Every row comes from one small tree of marks. Brackets hold a mark, then the marks that hang from it, in the order of their numbers. Every link used is in the known rows. Which tree was each row made from?
(in the rows, 128 means zero)
Known rows
[j_250 [j_876 j_130 j_177]]: [140 110  71 145  95 133 103 139 152 120 138  81 144  82 122 127 106 123
 185 149 186 131 182 168 167 122 136  59 115  89 138 148]
[j_746 [j_774 j_373]]: [146 130 148 160  43  81  94  91 180  81 126 148 151 142 141 120  57 156
 105 133 122  56 168 111 194 131 119  86 141 160 112 109]
[j_746 j_774]: [129 120 121 166  54 106  96  72 157 105 125 141 135 153 144 100  74 144
 108 133 120  81 144 109 178 140 128  96 127 171 103 101]
[j_177 j_710]: [124 114 136 135  85  96  95 101 131 118 142 156 107 149 145 111 104 146
 117 127 136 114 146 142 152 152 124 125  70 170 121 132]
[j_966 j_710]: [144 103 147 136  90 125 117  99 140 107 143 120 106  93 153 114 101 142
 120 141 163 110 136 130 156 127 140 110  95 145 142 122]
[j_966 j_710 j_905]: [131 100 173 113  91 125 105  83 131 123 162 105 122  93 131 120 128 128
 118 154 154 147 134 147 141 128 126 126  93 125 163 102]
[j_177 j_710 j_876]: [ 91 106 116 126  79  96 123 132 115 123 140 183  93 111 169 112 109 157
  83 115 126 111 158 159 134 168 137 133  52 148 139 138]
[j_876 j_130 j_177 j_250 j_386 j_966]: [139 123  66 152 151 144 109 172 134 164  91  20 191 106  97  90 129 105
 203 137 152 152 171 122  97 138 140  73 151  99 128 112]
[j_373 j_774 [j_966 [j_710 j_177] j_905]]: [108  83 151 103 119 111 133  68 138 155 130  78 122 206 131 124 130 136
 147 132 168 109 140 162 118 166 131 175 113 147 119 153]
[j_746 [j_774 [j_373 j_966]]]: [139 129 147 175  69  66 107  93 180  86 107 133 165 180 161 127  44 154
 123 133 135  47 170 141 183 146 111 108 122 166  94 140]
[j_710 [j_177 [j_876 j_130]] j_966]: [121  82 112 145  96  95 123  84 130 165 123 112 112 119 100 106 142 100
 119 107 149 110 163 175 127 176 135 155 109 145 162 149]
[j_774 [j_373 [j_966 j_905]]]: [122 115 178 153  88  73  97  80 163 109 142  96 135 144 150 132  90 141
 129 149 146  96 159 179 153 139  95 129  93 124 142 158]
[j_177 j_710 [j_876 j_386]]: [100  92  97 142  77  96 125 140 101 119 132 148 117 108 151 136 122 131
 107 111 105 112 171 156 115 177 134 127  84 112 152 133]
[j_710 [j_177 [j_876 j_250 [j_386 j_976]]]]: [ 50  60  71 148  88  79 163  99 127 144 112  74 100 116 158  98 137 108
 122 133 100 117 121 172  95 170 141 148 135 111 176 134]
[j_386 [j_876 j_130]]: [111 135 143 174 111 115 124 104 140 107 128  92  89  97 141  99 102 121
 135 172 122 122 156 179 186 138 141  74 129 144 144 119]
[j_710 j_177 [j_966 j_373]]: [155  98 142 144  67 110  65  33 152 143 145  69 130 176 105 123 152 125
  98 109 169  99 127 151 144 156 131 172  90 186 157 121]
[j_710 [j_177 j_876] [j_966 j_373]]: [123  88 123 137  61 105  88  62 135 147 141  97 119 140 129 129 148 132
  64  98 165  97 142 171 132 175 141 176  77 159 174 127]
[j_386 j_876 j_976]: [ 60 107 158 190  78  97 149  62 145 101 138  94  89 136 189  92  92 161
  94 194 100 119 119 176 180 137 130 103 114 155 157 122]
[j_177 j_876]: [ 99 100 113 160  59 111 123  99 134 118 141 151  84  86 174 102  96 153
  80 132 137  92 152 149 146 153 137 109  84 123 151 143]
[j_876 [j_966 j_373]]: [134 135 158 163  98 143  65  91 152 116 136  89 135 127 147  97 125 168
  87 134 163 102 137 110 128 141 145 110  95 169 137 124]
[j_966 [j_373 j_774] j_876]: [112 146 136 141  38 123  66  89 128 100 112 127  77 163 134 143 109 175
  56 129 146  92 158 132 173 149 162 129 146 182 111 135]
[j_386 [j_876 j_130 j_250] j_976]: [ 69 126 123 159 127  95 148 119 133 103 102  65 103 115 158  78 101 126
 128 188  88 155 126 203 168 139 138  82 150 158 152 107]
[j_250 j_876]: [125  93 110 163  66 121  83 108 155 100 148 127  92 104 158 107  79 135
 132 138 148 106 144 170 158 140 125  81 105 105 134 155]
[j_774 j_373]: [146 116 150 157  58  88  97  96 172  88 144 129 112 108 154 118  81 153
 108 140 148  71 159 137 175 127 119  92 113 138 145 141]
[j_373 j_966]: [120 109 132 184  95  97 109  73 154 122 120 114 101 162 172 105  78 145
 128 138 151  85 140 164 152 151 117 122  76 153 113 167]
[j_774 [j_373 [j_966 [j_876 j_386]]]]: [121 113 153 192  76  64 101 116 146 114 100 101 114 126 134 158  73 127
 133 146 130  75 183 171 147 147 121 134 142 115 118 178]
[j_373 j_774 [j_966 [j_876 j_130] j_905]]: [ 88 132 149 142 103  99 103  97 118 149  89 111  99 180 102 135 111 133
 132 149 127 134 184 179 144 164 133 143 151 149  95 169]
[j_876 j_130 j_177 j_250 [j_966 j_905]]: [117 135 111 116 154 142  91 150 137 181 120  34 184 108  92  71 138 117
 181 155 165 187 158 139  97 128 125  92 118 116 136 103]
[j_876 j_130 j_250 j_386 [j_966 j_905]]: [121 115 124 142 152 133  81 141 124 156 108  33 167 100  81  86 149  79
 178 139 101 178 154 146  78 153 122  89 162 101 151 103]
[j_966 j_373 j_905]: [127 128 159 136  60 128  58  54 139 104 165  78 124 111 128 134 148 137
  86 140 145 134 136 153 156 132 129 122  89 148 170 101]
[j_774 [j_373 [j_966 [j_876 j_386] j_905]]]: [107 111 178 173  79  69  92  95 135 129 118  82 128 121 110 165 102 113
 136 156 123 109 182 186 136 146 106 148 139  95 139 162]
[j_177 j_710 [j_876 j_130 j_250 j_386]]: [109 108  61 114 122  91 126 191  94 120  96 124 131  81 122 124 135  89
 143 105  92 151 177 184 103 179 142 107 118 116 151 117]
[j_905 [j_966 j_373 [j_710 j_177] j_876]]: [103 120 157 112 120 123  95  46 133 163 140 113 119 110  93 145 136 142
  83 152 205 126 128 120 148 126 156 208  99 190 145 163]

Which tree is each row?
[104 133  91 148 102 121 123 133 140 137 130  56 125 128 164  78  80 141
 145 170 155 140 135 179 172 121 128  83  97 125 130  95]  [j_386 [j_876 j_177 j_250]]
[144 119 150 123  45 126  50  54 127 115 137  81 157 212 111 143 148 152
  68 110 129 133 146 147 150 167 115 143 119 164 152  97]  [j_710 [j_966 [j_373 j_774] j_905]]
[146 124 175  99  84 141  77  78 129  98 166  77 138  88 128 151 155 136
  86 145 168 148 135 152 147 124 143 132  97 144 178  86]  [j_966 j_373 j_710 j_905]
[139 100 112 137  65 103  82 125  90 111 125 115 166 139 129 173 157 127
  70  86 112 127 174 173 114 191 132 158  77 141 179 106]  [j_177 [j_710 [j_966 j_373]] [j_876 j_386]]
[ 88  97 129 150 141 124 134 120 145 177 121 112 103  92 117  71 141 127
 133 128 160 101 163 136  93 165 158 129 113 143 143 163]  [j_710 [j_177 [j_876 j_130 j_966]]]
[140 114 135 135 131 161 126 138 145 158 138  74 179 106 144  94 110 170
 151 156 210 124 154  96 116 116 146 110  84 132 132 120]  [j_876 j_177 [j_966 j_710]]
[147  96 117 151 132 162 128 145 135 154 128  46 200 101 130 121 131 141
 172 146 188 126 166  93 100 128 146 103 114  93 146 113]  [j_876 j_177 j_386 [j_966 j_710]]
[106 140 118 157 130  83  99 137 125 145  70 111  84 127 120  98  83 104
 150 144 136 136 153 197 139 150 136 130 130 161  93 167]  [j_373 [j_966 [j_876 j_130 j_250]]]
[135 102  86 144  84 113 115 126 120 139 137  92 161 142 125 146 128 131
 165 126 150 127 171 132 138 144 126 115  80 117 134 117]  [j_876 [j_177 j_710] j_386]
[ 64 114 128 181  81 110 162  78 147 122 144  61 130 138 185 104  98 176
 122 202 139 129 137 165 182 119 133  98  98 138 153 115]  [j_386 [j_876 j_177] j_976]
[ 76  96 151 129 139 123 121 107 133 194 140  88 121  88  93  79 165 110
 133 138 149 138 163 152  81 163 146 143 113 125 159 149]  [j_710 [j_177 [j_876 j_130 [j_966 j_905]]]]
[104 129 122 126  79  97 101 128 113 160 132 144 111 140 116 130 102 157
 128 148 172 134 174 138 154 132 139 149  70 158 103 142]  [j_966 [j_876 [j_177 j_710]]]
[120 124 126 135 127 130 104 139 136 170 140 113 173 164 134  88 113 175
 150 140 179 130 165 103 114 140 130 125  56 153 108 133]  [j_876 [j_177 j_710] j_966]
[143  89 168 128 125  81 139  96 174 123 131  92 126 143 146 132  98 138
 154 138 197  63 150 169 143 138 129 161 100 149 136 171]  [j_774 [j_373 [j_966 [j_710 j_177]]]]
[155 127 130 103  68 145  94 107 134  73 127 102 124 148 158 147 128 179
  75 122 169  94 149 123 165 142 163 110 127 172 139 108]  [j_966 [j_373 j_774] j_710]
[100 135 126 162  99  97 112 113 126 131  67 129  83 184 123 127  89 144
 130 138 133  97 184 164 158 165 146 125 155 166  76 186]  [j_373 j_774 [j_966 [j_876 j_130]]]
[126  87  80 179 104 155  93 148 148 148 136  48 181 109 135 114 102 136
 188 142 173 119 176 128 103 138 131  72 121  57 134 146]  [j_250 [j_876 j_177 j_386 j_966]]
[135 142 145  99  94 124  69 139 116 110 113 103  99  82 127 130 115 136
  80 139 169 145 129 164 145 126 164 142 119 169 139 101]  [j_966 j_373 j_710 [j_876 j_250]]
[112  96 165 123  96 108 118  84 133 163 136 120  67 103 104 116 117 125
 125 149 183 106 138 142 140 132 160 176 118 158 128 147]  [j_966 [j_710 j_177] j_876]
[121 122 122 143  83 161  55 129 153  96 125 100 137 168 159 109 105 186
  97 123 157  96 159 128 129 161 152  83 141 137 117 148]  [j_250 [j_876 [j_966 [j_373 j_774]]]]
[153 110 166 142 107  88 127 120 162  88 123 113 139 117 173 138  73 154
 130 144 179  74 161 166 157 135 123 123  96 138 135 158]  [j_774 [j_373 [j_966 j_710]]]
[130 134 185 145  87  73 119 128 150 103  91 151 150 139 138 150  44 157
 112 152 156  72 181 148 174 133 137 148 142 167  86 138]  [j_746 [j_774 [j_373 [j_966 j_710 j_876]]]]
[ 86  85 143 202  99 118 125  83 142 130 117  71 150 138 156  95 120 150
 124 161 103 116 136 106 103 153 128 109 139 125 150 137]  [j_876 [j_386 j_976] j_966]
[113 114 168 151 111 100 120 108 124 138 109 130  90 120 151 132  81 142
 117 156 173 111 150 167 143 142 142 161  96 155 108 165]  [j_373 [j_966 j_710 j_876]]
[123 127 173 154  74  69  95  77 170 104 125 112 179 173 139 133  66 142
 121 141 122  86 166 155 169 145  98 122 122 148 109 127]  [j_746 [j_774 [j_373 [j_966 j_905]]]]
[ 98  93 103 140 100 101 141  98 139 147 134 116  77  82 120 102 139 110
 127 126 153  95 163 164 134 156 156 128 113 138 155 159]  [j_710 [j_177 [j_876 j_130]]]
[141 136 112 137  36 128  63  92 120 143 107  83 153 204 104 158 119 180
  80 123 177 119 178 133 164 148 145 149 129 173 115 118]  [j_710 [j_966 [j_373 j_774] [j_876 j_177]]]
[101 120 154 141 112 119 115  71 124 151 127 161 114  96 121 122  86 150
  91 169 174 139 136 116 159 121 134 165  97 162 128 172]  [j_905 [j_966 j_710 j_876]]
[131 123 186 145 101  78 116 130 143 109 111 132 110 109 150 149  64 152
 115 160 177  88 174 170 157 130 134 152 113 148 120 171]  [j_774 [j_373 [j_966 j_710 j_876]]]
[124 111 120  97 113 139 112  43 147 131 134 102 150 178 121 140 139 166
  86 123 196 100 128 101 153 142 151 174 117 193 137 154]  [j_905 [j_966 [j_373 j_774] [j_710 j_177]]]
[ 85  97 211 127 164 142 129  90 139 177 168  50 125 123 118  76 140 127
 140 178 161 149 122 159 106 140 141 152 101 137 157 110]  [j_386 [j_876 [j_966 [j_710 j_177] j_905]]]
[113  97  82 168  84 112 134 131 118 113 112 104 113  53 130 136 133  99
 125 125 112 110 184 157 131 161 146  87 139  92 168 135]  [j_177 [j_876 j_130 j_386]]
[122 107 193 121 134 145  99 104 135 150 154  91 147 104 126  93 128 146
 127 160 161 153 137 119 100 134 129 128  96 130 150 110]  [j_876 [j_966 j_710 j_905]]
[110 145 132 112 135 128  96 169 110 125 116 135 149  96 130 118 160 155
  83 115 144 132 185 149 103 170 169 125  79 177 144 131]  [j_177 j_710 [j_876 j_130 [j_966 j_373]]]
[130  90 176 138 131 151 102 112 122 147 144  56 170  93 113 115 148 119
 144 147 137 155 147 116  82 142 129 122 126  93 164 100]  [j_876 j_386 [j_966 j_710 j_905]]
[123 145 125 109 118 155  58 129 141 160 140  20 195 128 120  91 148 150
 124 146 182 168 135 135 102 123 132 115  88 135 150  88]  [j_876 j_177 j_250 [j_966 j_373 j_905]]
[101 139 196 155  65  59  85  87 152 124 108 135 148 166 118 142  61 143
 110 156 122  95 180 166 170 139 110 150 138 154  95 135]  [j_746 [j_774 [j_373 [j_966 j_876 j_905]]]]
[112  91  94  82 141 110 151 159 122 147 112 102 101  55 121  95 139  94
 140 122 164 134 144 185 108 152 165 134 123 132 159 127]  [j_966 [j_710 [j_177 [j_876 j_130 j_250]]]]
[ 98 147 141 158  80 119  69  43 134 135 129 138 116 122 118 137 103 160
  54 154 165 125 138 121 171 129 135 163  96 184 133 164]  [j_905 [j_966 j_373 j_876]]
[146 104 150 109  94 130 100  70 149 116 155  75 114 110 124 135 153 132
 108 128 198  99 127 142 148 134 163 152  98 170 164 118]  [j_966 j_373 [j_710 j_177]]
[131 105 129 136 106 113 135 109 137 108 103 119 122 191 178 124  85 167
 123 132 159  87 154 143 148 160 137 125 113 156 102 156]  [j_373 j_774 [j_966 j_710]]
[ 82  98 160 174 132 119 123  81 127 143 120  38 173 111 105 111 168 115
 153 173  87 168 156 131  93 152 129 108 164 111 174 123]  [j_876 j_130 [j_386 j_976] [j_966 j_905]]
[ 52 120 156 176 137 110 136 119 143 134 109  71 120 150 190  37  87 165
 109 192  97 148 107 164 123 146 131 100 124 158 135 114]  [j_386 [j_876 j_250 j_966] j_976]
[163 122 146 125  73  99  53  88 120 115 137 122 153 184 121 143 141 143
  77 102 143 129 147 158 149 166 122 161  59 196 147 109]  [j_177 [j_710 [j_966 j_373]]]
[148 110  87 109  99  96  87 142 118 165 118 102 180 195 118 103 104 135
 150 108 155 162 147 161 131 154 104 145  59 159 123 104]  [j_876 [j_177 [j_710 j_966]] j_250]
[103 152 107 149  81 129  83  62 135 159 134 102 152 123 113 148 110 169
  83 163 205 135 156 113 177 113 139 158  83 163 131 158]  [j_905 [j_966 j_373 [j_876 j_177]]]
